Each row comes from the steps of one walk. Every step used is in the known rows, and no mark comes twice. Write the walk behind each row, first mark first.
Known rows:
V > J > R > S: [ 0.407 -0.761 -0.740 -1.968 -0.496 -1.585 -1.310  1.766  0.127 -0.674
 -2.021  1.053  0.123  0.143 -6.483 -1.660 -0.373  0.927  1.797 -1.141
  0.121 -0.885 -2.614]
C > S > V > J: [ 1.180  1.296  0.958  1.300  0.204 -2.463 -3.185 -1.265  1.392  2.926
 -0.348  1.338 -0.030 -0.053 -5.791 -1.157 -0.511 -0.258  2.610 -2.299
  6.484  0.355 -1.048]
S > C > J > V > N > R: [ 0.978 -0.557  0.650  1.824  2.798 -4.103 -1.590  2.238  0.461  2.597
 -1.478  1.977 -0.039  0.927 -4.067 -2.973 -0.578  2.815  5.719  0.412
  2.202 -1.212 -2.163]
N > V: [ 0.167 -0.371 -0.594 -0.653  2.056  1.191  0.513  1.648  0.550  0.239
 -0.055  2.030 -0.218  0.820 -0.991  0.151 -0.190 -0.346  0.012  0.644
  0.878 -1.482 -0.721]
V > N > R > S > C: [ 3.972 -0.773 -0.308  2.459 -1.939 -1.500 -1.600  1.980  2.067  3.163
 -1.828  0.192  0.148  1.629 -5.818 -1.088  0.826  2.300  6.678 -0.987
  0.278 -3.014 -3.551]
R > S > C > J: [-0.568 -0.737 -1.630 -2.120  1.149 -3.642 -5.558  0.587  1.702  3.231
 -3.656 -2.026  0.726  0.655 -2.268 -0.419 -0.346  0.519  6.724  1.027
  1.416 -2.724 -1.504]
J > R > S > V > N > C: [ 3.304  0.897 -0.691 -3.088 -0.412 -1.665 -1.254  1.482  2.241  3.153
 -3.226  2.627 -0.988  1.046 -5.553 -0.749  1.767  0.631  2.750 -3.486
  2.347 -1.061 -1.810]
R > S > V: [ 1.011 -0.352 -1.590 -2.530  0.074 -1.070 -2.596  0.145  2.088  3.132
 -1.794 -0.028  0.264  1.165 -2.124  0.169  0.991 -0.192  2.846 -2.621
  3.073 -1.859 -0.784]
N > C: [ 0.992  0.630  0.282  1.781 -0.530 -0.039  1.130  0.474  0.357  0.405
 -1.202  0.666 -0.928 -0.480 -0.891  0.644  0.717 -0.986 -2.384  1.609
 -0.439 -0.014 -0.905]
C > N > R > S > V > J: [ 3.183 -1.214 -0.900 -2.738  1.839 -3.695 -0.179 -0.378  3.650  2.256
 -2.042  2.177  0.045  0.178 -7.909 -2.142 -0.349  0.838  0.759 -3.193
  3.016 -3.423 -2.409]
V > J > R > S > C: [ 1.185 -0.718 -0.716 -0.641 -1.412 -2.847 -4.702  1.888  0.272  0.446
 -2.295 -0.205  0.789  0.408 -6.441 -1.827 -0.578  1.338  6.058 -0.435
  1.205 -1.389 -2.308]
C > J: [-1.512  0.144 -0.241 -2.424  2.654 -2.647 -0.691 -0.752  0.713  0.693
 -1.534 -0.470 -0.053 -0.443 -0.347 -0.647 -0.523  0.209  0.986  0.834
  0.527 -0.193 -0.139]
V > J: [ 0.525  0.218  0.440  1.051 -0.312 -1.597 -0.647 -0.536 -0.587 -1.016
 -0.279  1.140  0.054 -0.308 -3.385 -0.599  0.291  0.494  0.876 -0.141
  0.338 -0.187 -1.176]
D > J > R > S > V: [ 0.036 -1.078 -0.957 -4.453  1.691  0.978 -1.963 -0.257  1.244  3.125
 -1.979  1.474 -0.165 -0.156 -4.127  0.301  0.069  0.990  3.469 -2.223
  2.332 -0.553 -0.503]
R > S: [ 0.179 -0.791 -1.116 -1.136 -0.777 -0.180 -0.984  1.027  0.840  1.476
 -1.987 -0.498  0.062  0.682 -1.804  0.461  0.274  0.157  1.324 -0.501
 -0.314 -1.864 -1.719]
N > R > S: [ 1.834 -1.599 -0.544  0.513 -1.121  0.376  2.448  1.844  1.751  2.050
 -1.289 -0.034 -0.299  0.615 -4.821 -0.596 -0.341  0.708  0.640  0.244
 -1.106 -2.079 -2.638]
D > J > V > N > C > S > R: [ 0.245  1.023  2.499  1.391  2.535  0.784 -1.394  0.334  0.931  7.291
 -2.659  5.757 -1.907 -0.358 -4.627 -0.746  0.946  0.240  0.717 -0.775
  5.028 -0.747 -3.780]
J > R > S > V: [ 1.082 -0.366 -1.403 -4.943  0.309 -0.642 -2.111  1.113  1.838  2.181
 -1.787  0.587  0.268  0.897 -3.646 -0.985 -0.292  0.337  2.914 -3.268
  2.958 -0.712 -0.137]
C > J > V > N: [-1.790  0.372  0.334 -1.203  4.300 -3.280 -1.497  1.382 -0.603  1.098
 -1.910  2.821 -0.176  0.519 -1.010 -1.564  0.459  1.882  2.393 -1.102
  1.586 -0.468 -1.496]
V > S > C > N > R: [ 3.793 -1.184  0.257  0.643  0.352 -2.094  0.481 -0.329  2.407  1.226
 -1.082 -0.957  0.980  0.404 -4.618 -2.681 -1.184  0.516  3.905 -1.270
  2.336 -1.789 -0.751]
D > J > R > S > V > N > C: [ 2.295  0.480 -0.144 -2.548  1.185  0.007 -0.982  0.260  1.617  3.790
 -3.601  3.511 -1.296  0.292 -5.996  0.602  2.244  1.129  3.266 -2.529
  1.699 -0.844 -2.226]
J > R: [-0.060 -0.134 -0.071 -2.140  0.369  0.155  0.391  1.130 -0.218 -1.298
  0.000  0.313 -0.046 -0.293 -1.546 -1.309 -1.165  0.310 -0.079 -0.653
  0.150  0.916  0.772]
D > E: [ 0.814  0.809 -0.862  0.490  0.102 -0.938  2.238 -1.717 -0.794 -0.007
 -1.970  0.391  0.019 -0.140 -0.547  0.829  0.485 -0.080 -0.713 -0.826
 -0.604 -0.986  0.432]
S > C: [ 1.059 -0.118 -0.225  1.113 -0.866 -1.089 -3.431  0.203  0.153  1.279
 -0.258 -1.007  0.585  0.381 -0.272 -0.226 -0.178  0.265  4.090  0.750
  1.162 -0.509  0.298]
V > J > R > S > C > N: [ 0.981 -1.137 -1.066 -4.116  1.167 -4.470 -4.714  1.099  1.264 -0.137
 -2.933  0.635  0.828  0.063 -6.510 -2.411 -1.547  1.015  3.780 -1.608
  1.633 -2.702 -1.828]

Which walk is each row?
[ 2.629 -1.399 -1.180 -3.470  1.820 -1.982  0.575 -0.206  4.249  3.210
 -1.740  1.189 -0.049  0.566 -4.744 -1.450 -0.805  0.519 -0.116 -3.184
  2.494 -3.343 -1.065]	C > N > R > S > V
[ 0.834  0.550 -1.140 -6.731  3.169 -3.988 -3.253  0.361  2.625  2.993
 -3.696  1.578 -0.007  1.206 -4.725 -1.837  0.724  1.835  6.443 -4.404
  3.162 -1.215 -1.288]	C > J > R > S > V > N
[-2.030 -1.409 -1.518 -1.475  3.017 -3.559 -5.616  2.541  0.395  3.250
 -3.433 -0.538  0.585  0.903 -1.720 -1.327 -0.915  1.203  5.944  1.002
  2.773 -2.524 -1.907]	R > S > C > J > V
[ 1.652 -1.218 -1.512 -2.023  0.760 -1.586 -4.114  3.473  0.819  0.580
 -2.177  1.965  0.599  1.356 -7.631 -1.468 -0.762  0.635  6.621  0.138
  2.089 -2.828 -3.285]	N > V > J > R > S > C
[-0.007 -0.741  0.356  0.666  0.755  0.463  0.511  1.471 -1.252  0.556
 -0.631  0.946  0.558  0.885 -1.413 -1.884  0.250  0.312  1.840 -1.164
  2.709  0.252 -0.713]	J > V > S
[ 0.964 -0.763  0.240  1.773  0.127 -1.047 -3.070  1.639 -1.018  1.818
 -1.032 -0.291  1.240  1.111 -1.377 -2.239  0.105  0.601  6.286 -0.399
  3.806 -0.191 -0.563]	J > V > S > C
[ 2.774 -1.483 -0.164  2.494 -0.161 -1.625 -1.970  4.119  0.676  3.383
 -1.651  1.782  0.083  1.950 -5.670 -2.021  0.352  2.699  5.644 -0.966
  1.389 -2.968 -3.980]	J > V > N > R > S > C
[ 0.710  1.019  0.437  0.465  0.409 -0.748 -2.370 -0.814  2.092  4.036
 -0.122  0.315 -0.077  0.312 -2.737 -0.357 -0.767 -0.617  1.863 -2.082
  6.233  0.470  0.267]	C > S > V
[ 1.936  1.960  0.108 -3.808  2.843 -3.813 -0.813 -0.127  2.094  2.219
 -2.889  2.487 -1.135  0.037 -3.894 -1.604  0.957  0.671  2.850 -2.014
  3.094  0.406  0.074]	S > V > N > C > J > R
[-1.199 -0.677  0.635 -1.900  1.651  1.900  0.590 -0.307 -0.814 -0.348
 -0.458  1.247 -0.367 -1.101 -2.175  0.129 -0.744  0.937  0.343  0.484
 -0.696  1.154  0.371]	D > J > R
[ 0.777 -1.194 -1.607 -3.016  0.913 -2.695 -4.565  0.385  2.119  1.819
 -2.642 -0.910  0.806  0.621 -1.721 -0.489 -0.675  0.398  2.826 -0.989
  1.083 -3.584 -1.121]	R > S > C > N
[ 0.704 -0.359 -0.502 -1.740  1.503 -2.810 -3.350 -0.563  1.285  0.454
 -0.862 -0.404  0.700 -0.045 -0.055 -0.832 -1.132  0.178  2.108 -0.397
  1.512 -1.795  0.769]	S > C > N
[ 0.897 -0.439  0.747 -2.367  1.133  0.172 -0.420  0.430  0.420  3.852
 -1.306  2.183  0.487  0.952 -0.979 -3.196  0.567 -0.310  3.398 -2.930
  4.569 -0.684 -1.526]	J > V > S > R
[ 3.345 -0.988 -0.395  0.299 -0.860 -1.928 -0.047  0.266  2.515  2.864
 -1.424  1.246 -0.085  0.680 -8.008 -1.395  0.397  1.061  3.710 -2.152
  2.687 -2.278 -2.950]	N > R > S > V > J
[ 2.347  1.503  0.644  1.956 -0.332 -1.151  0.780  0.533  0.485  0.872
 -1.495  2.201 -1.142  0.293 -2.233  0.253  1.979  0.285 -0.282 -0.351
 -0.736 -0.346 -1.905]	V > N > C
[ 1.555  0.546  0.138 -2.566  0.837 -2.238 -1.384 -0.138  0.517 -0.262
  0.059  2.082  0.234 -0.177 -4.536 -2.037 -0.158  0.592  2.919 -2.910
  3.605  0.894  0.363]	S > V > J > R
[ 0.023 -0.991 -0.945 -3.485 -0.189  0.024 -0.566  2.104  0.673  0.276
 -1.709  0.038  0.156  0.469 -3.430 -1.059 -0.976  0.625  0.834 -1.040
 -0.407 -0.784 -1.133]	J > R > S
[ 2.209 -0.569 -0.186 -6.297  3.845 -0.141  0.285 -0.564  3.327  3.228
 -1.752  3.257  0.511  1.029 -2.463 -2.218  0.247 -1.555  1.524 -3.606
  4.432 -3.474 -1.570]	C > N > V > S > R
[ 2.509 -1.809  0.435  1.214  2.033 -1.918  0.036  1.529  0.958  1.284
 -0.954  0.824  0.936  0.673 -4.358 -3.635 -1.765  0.992  3.110 -1.097
  3.496 -1.815 -1.054]	J > V > S > C > N > R
[ 0.700 -0.289 -0.120  0.214  1.766 -0.412 -0.213  1.249 -0.017 -0.685
 -0.306  3.240 -0.059  0.415 -4.226 -0.318  0.213 -0.236  1.034  0.531
  1.171 -1.478 -2.022]	N > V > J
[ 2.439  1.283  0.060 -1.148  0.672 -1.792 -1.812 -0.826  1.269  1.974
 -0.289  1.792 -0.047  1.030 -1.108 -0.313  1.935  1.008  4.049 -4.024
  3.065 -0.143 -0.037]	S > V > N
[ 0.474  1.085  0.895  3.157 -0.916 -0.098  0.070  0.479  1.129  2.591
 -1.341  0.466 -1.192 -0.458 -3.755  0.098 -0.752 -1.401 -1.972  1.788
  2.578  0.377 -1.358]	N > C > S
[ 2.503 -0.625 -0.396  0.436  0.711 -4.179 -2.391  1.288  2.724  3.671
 -3.503 -0.139  0.067  1.182 -6.494 -1.476  0.275  2.492  7.812 -0.197
  0.575 -3.273 -3.645]	V > N > R > S > C > J
[ 1.299 -0.628 -0.669 -3.575  4.041 -3.302 -3.349  1.656  1.000 -1.560
 -0.932  3.208  0.600  0.277 -5.429 -2.436 -1.890  0.284  2.614 -0.509
  2.642 -2.219 -0.663]	S > C > N > V > J > R
[ 2.275  0.262  0.657 -2.704 -0.737  0.232  0.039 -1.477  1.571  3.755
 -1.408  0.369  0.429  0.642 -1.852 -2.304  1.263 -0.741  4.210 -3.160
  3.089 -0.798 -1.045]	V > S > R
[ 0.435  0.120  0.583 -0.620  0.020 -1.529 -0.365  0.741 -0.801 -2.406
 -0.333  1.528  0.038 -0.641 -4.456 -2.019 -0.726  0.669  1.153 -0.736
  0.283  0.843 -0.858]	V > J > R
